Every row comes from one small tree of marks. Brackets hold a mark, then the marks that hang from it, in the order of their numbers. Every link used is in the known rows. Which tree was each row made from?
Known rows:
{z_171 {z_594 {z_150 z_450 z_930}} {z_779 z_923}}: [ 0.62 -1.56 -1.68 -1.56 -2.61 -4.93  0.29 -0.58 -4.11  0.59 -2.13  1.11
 -5.49 -4.06  1.46  3.64  5.07 -1.42]
{z_930 {z_150 z_450 {z_594 {z_171 z_779}}}}: [-3.35 -1.85 -1.70 -0.77  0.40 -2.05 -0.62 -0.32  1.73  3.13 -3.46 -0.73
 -1.03 -2.63  1.07  2.27  4.26  0.52]
{z_779 {z_171 z_264} z_923}: [ 3.55  1.48  1.81  2.04 -4.09 -2.03 -2.16  1.34  0.39 -2.09  1.18  1.47
 -1.91  2.45  3.65  2.26 -0.39 -2.63]
{z_930 {z_150 z_450}}: [-0.28 -0.45 -1.38 -0.75  2.68 -1.41 -1.30 -2.25  0.84  1.95 -1.32  1.66
 -1.00 -1.71  0.50  1.50  3.12  0.07]
{z_450 {z_150 {z_594 z_171}}}: [-0.68 -1.66 -0.67 -0.74 -2.74 -0.36  0.35  0.44  3.49 -0.07 -0.88  0.85
 -1.11 -1.54 -1.86  1.22  0.07 -2.15]
{z_150 z_930}: [ 0.05  0.53 -0.85  0.89  1.17 -0.62  1.68 -1.36 -2.24  1.99 -0.69 -0.27
 -0.05 -0.90 -0.94 -0.12  2.32 -0.82]
{z_779 {z_171 z_264 {z_594 z_150}}}: [ 3.84 -0.01  0.53  0.90 -3.73 -5.16  1.51  4.24  2.60 -7.52  0.04  1.22
 -5.24 -1.11  3.27  2.65 -1.36 -1.46]
{z_150 z_594}: [-1.05  0.08 -0.68 -0.63 -0.60  0.25 -0.45 -0.33  1.41  1.74 -1.20 -2.79
 -0.02  0.45 -0.82  0.23  0.26 -0.08]
{z_264 {z_150 z_450}}: [ 0.30 -0.16 -0.61 -1.26  0.72 -0.79 -2.18 -1.12 -1.33 -1.60 -2.22  0.04
 -0.49 -0.67 -2.61  0.71  2.02 -1.19]
{z_923 {z_779 {z_171 {z_594 {z_150 z_450 z_930}}}}}: [ 4.94  0.10 -0.47 -0.23  0.73 -2.65  2.26 -1.58  0.11 -3.36 -2.32  2.48
 -2.90 -3.25  1.82  6.61  3.54 -2.07]
{z_450 {z_150 {z_594 {z_171 z_264 {z_779 z_923}}} z_930}}: [-0.65 -0.01 -1.11  2.03 -7.51 -4.68  0.18  2.37 -2.96  1.04 -2.09  0.90
 -2.99 -1.93 -0.08  0.58  1.89 -3.68]
{z_779 {z_171 {z_264 {z_150 z_450}} z_594} z_923}: [ 4.86  2.00  0.93  0.45 -3.88 -3.49 -3.10  2.45  0.01 -4.72 -1.09  1.29
 -4.12  1.04  1.08  3.88  2.21 -3.00]
{z_150 z_450 z_594 z_930}: [-2.10  1.15 -1.51 -1.31  1.65 -0.08  0.16 -2.97 -1.65  4.68 -3.06 -2.72
  0.44 -1.69 -2.61  0.66  4.95 -2.03]
{z_264 {z_150 z_450 {z_594 z_171}}}: [-1.77 -1.48 -0.09 -2.03 -0.07  0.38 -1.76 -0.67  2.08 -0.60 -2.58 -1.91
 -0.05 -0.75 -3.01  1.45  3.50 -2.20]
{z_779 z_171}: [ 2.33  0.26  0.37  0.67  0.43  0.06 -0.12 -0.29  1.82 -0.70  0.19  0.84
 -0.55  1.23  1.69  2.94 -0.36 -0.43]
{z_779 z_923}: [ 1.24 -0.50  0.67 -0.20 -1.95  0.28 -2.16 -1.09 -0.39  1.28  1.33  1.00
 -1.07  1.21  1.33  1.30  0.91 -1.04]
{z_150 z_450 {z_594 {z_171 z_264}} z_930}: [-3.05  1.40  0.56  0.25 -1.12 -1.23  1.18  0.60 -0.84  1.24 -2.70 -2.05
  0.62 -2.07 -1.71 -0.92  5.00 -4.16]
{z_150 z_450 {z_594 {z_171 z_779}} z_930}: [-4.10 -0.28 -1.14 -0.74  0.08 -0.92  1.34 -0.63 -2.23  4.23 -4.02 -2.35
  0.40 -3.00 -1.27  1.11  5.68 -1.62]
{z_450 {z_150 {z_594 {z_171 z_779}} z_930}}: [-1.79 -1.23 -2.52  0.63 -3.06 -2.76  2.21  0.80 -1.42  2.20 -3.26  0.07
 -1.67 -3.05 -1.95  1.28  1.89 -1.48]

Write each row's tree:
[-1.95  1.92 -2.27  1.02 -2.70 -5.23 -0.78  1.64 -5.96 -0.27 -5.96 -3.61
 -1.37 -1.85 -3.00 -1.05  3.31 -1.67]	{z_171 {z_264 {z_150 z_450 z_594 z_930}} z_779}
[-1.55 -3.54 -0.91  0.36 -1.58 -3.62  3.26  0.59 -2.05 -1.35 -1.23  1.04
 -2.92 -3.84  1.16  1.12  2.47 -1.07]	{z_594 {z_150 z_930} {z_171 z_779}}
[-1.85 -1.71 -1.86  0.90 -1.55 -2.26  1.23  1.07 -2.07  0.92 -3.74 -2.94
 -1.26 -1.11 -2.15  0.68  3.15 -0.39]	{z_264 {z_150 {z_594 {z_171 z_779}} z_930}}
[-0.41 -1.87  0.80  1.34 -2.60 -3.92  3.08  1.82 -0.56 -4.20  0.12  1.34
 -2.72 -2.93  0.77 -0.98  1.84 -3.67]	{z_594 {z_150 z_930} {z_171 z_264}}
[ 0.25  0.32 -1.50 -0.47  1.80 -1.35 -0.54 -2.38 -3.67  0.38 -2.87 -0.26
 -0.49 -1.58 -3.54  0.52  4.45 -2.01]	{z_264 {z_150 z_450 z_930}}
[ 2.86 -0.69 -1.06 -1.18  1.09 -3.42  2.11 -1.37  0.70 -1.76 -1.58  1.49
 -4.48 -3.30  0.85  4.97  4.18 -2.25]	{z_779 {z_171 {z_594 {z_150 z_450 z_930}}}}
[-1.80  0.47 -0.38  1.67 -2.30 -4.32  0.78  2.85 -5.40 -2.71 -4.11 -0.06
 -0.92 -2.70 -1.72 -0.87  4.18 -2.64]	{z_594 {z_171 {z_264 {z_150 z_450 z_930}} z_779}}
[ 4.92  2.46  0.12  1.27 -2.72 -4.07 -1.42  1.14 -2.27 -2.91 -1.79  1.00
 -4.20  0.17  0.13  3.70  4.43 -3.80]	{z_779 {z_171 {z_264 {z_150 z_450 z_930}} z_594} z_923}
[ 0.51  0.10 -0.81 -0.01 -5.13 -7.19  0.38  2.23 -5.40 -2.13 -2.33  0.90
 -5.78 -3.82  1.88  1.67  4.05 -2.58]	{z_171 z_264 {z_594 {z_150 z_450 z_930}} {z_779 z_923}}
[-0.79  1.94 -1.37  0.43 -1.22 -3.36 -1.00  0.06 -3.41 -0.50 -4.25 -3.11
 -0.86 -0.98 -3.79 -1.15  3.67 -3.15]	{z_171 {z_264 {z_150 z_450 z_594 z_930}}}
[-0.03  1.13  0.58  1.94 -5.92 -3.72 -1.83  3.24 -4.24 -1.06 -0.61  0.35
 -1.82  0.55  2.69 -0.42 -0.42 -0.65]	{z_171 z_264 {z_779 z_923}}
[-1.54 -1.60 -1.29 -0.81 -2.31 -1.64 -1.85 -1.44 -3.20  3.11 -3.61 -1.68
 -1.63 -1.12 -1.77  2.62  6.29 -2.63]	{z_264 {z_150 z_450 {z_594 {z_171 {z_779 z_923}}} z_930}}
[ 5.25  3.43  1.56  2.98 -3.15 -2.34  1.41  4.52  1.02 -6.17 -0.98  1.33
 -0.98  0.60  3.35  3.46 -1.55 -0.35]	{z_923 {z_779 {z_171 z_264 z_594}}}
[ 1.30  0.25 -0.14  2.09 -6.32 -4.83 -3.02  3.52 -4.80 -3.62 -1.62  0.09
 -2.91  1.17  1.02 -0.30 -0.70 -0.74]	{z_171 {z_264 z_150} {z_779 z_923}}
[ 5.71  1.91  1.13  3.47 -2.99 -2.50 -0.91  2.59 -0.37 -7.47 -1.81  1.35
 -0.41  1.93  1.37  2.66 -2.20 -1.33]	{z_923 {z_779 {z_171 {z_264 z_150}}}}
[-0.62  0.14  0.33  1.43 -4.31 -4.12 -1.38  1.60 -5.72 -1.53 -2.80  0.92
 -1.92 -1.48 -0.42  0.52  5.05 -3.71]	{z_594 {z_171 {z_264 {z_150 z_450 z_930}} {z_779 z_923}}}
[-0.58 -0.36  1.13  0.54 -5.40 -3.44 -3.01  3.01 -3.43 -3.40 -2.10  1.20
 -1.89 -0.62  0.58  0.75  2.73 -2.79]	{z_594 {z_171 {z_264 {z_150 z_450}} {z_779 z_923}}}
[-0.86 -1.78  0.97  0.41 -3.56 -0.55 -0.88  1.31 -1.00  0.87  0.33  1.25
 -1.21 -0.02  2.70  1.91  1.69 -0.48]	{z_594 {z_171 {z_779 z_923}}}
[-1.19 -2.31 -0.83  0.02  0.65 -0.58  0.23 -0.42  5.13  2.02 -0.54 -0.49
 -1.16 -0.69  1.11  1.62  2.21  0.23]	{z_930 {z_150 {z_594 z_171}}}
[-0.72 -1.10 -2.27 -1.35 -0.56 -5.27  2.36  0.55 -3.85 -0.82 -3.34  0.19
 -4.38 -5.29  0.03  2.19  4.18 -0.44]	{z_171 {z_594 {z_150 z_450 z_930}} z_779}
[ 0.00  2.52 -1.79  1.40 -2.50 -6.21  0.90  4.04 -6.52 -3.25 -4.93 -1.21
 -3.00 -2.90 -2.06 -0.39  3.51 -0.75]	{z_171 {z_264 {z_150 z_450 z_930}} z_594 z_779}
[ 2.53  1.19 -0.27  1.71 -3.26 -2.97 -1.64  2.42  1.63 -4.19 -2.32 -2.42
 -1.97  2.35 -0.38  1.28 -1.19 -1.68]	{z_779 {z_171 {z_264 {z_150 z_594}}}}
[ 1.09  2.08 -0.11 -0.03 -2.32 -3.73 -0.93  3.88 -1.56 -5.55 -2.62 -0.53
 -2.41 -1.27 -1.93 -0.25  1.69 -1.49]	{z_171 {z_264 {z_150 z_450}} z_594}
[-0.78  1.38 -1.63  0.80 -4.57 -5.00 -2.82  0.53 -6.29  1.09 -4.55 -2.78
 -2.43 -0.57 -1.64  0.24  4.26 -2.80]	{z_171 {z_264 {z_150 z_450 z_594 z_930}} {z_779 z_923}}
[-3.04 -0.70  0.56 -2.07  0.30  1.55 -0.49 -0.87  2.69  1.81 -1.75 -1.63
  1.06 -1.34 -1.26  1.22  3.82 -2.28]	{z_150 z_450 {z_594 z_171}}
[ 4.09  0.56  0.39  0.08 -3.43 -5.27  0.05  0.40 -0.83 -3.17 -0.53  2.29
 -5.83 -2.02  2.67  4.36  4.18 -4.53]	{z_779 {z_171 z_264 {z_594 {z_150 z_450 z_930}}} z_923}
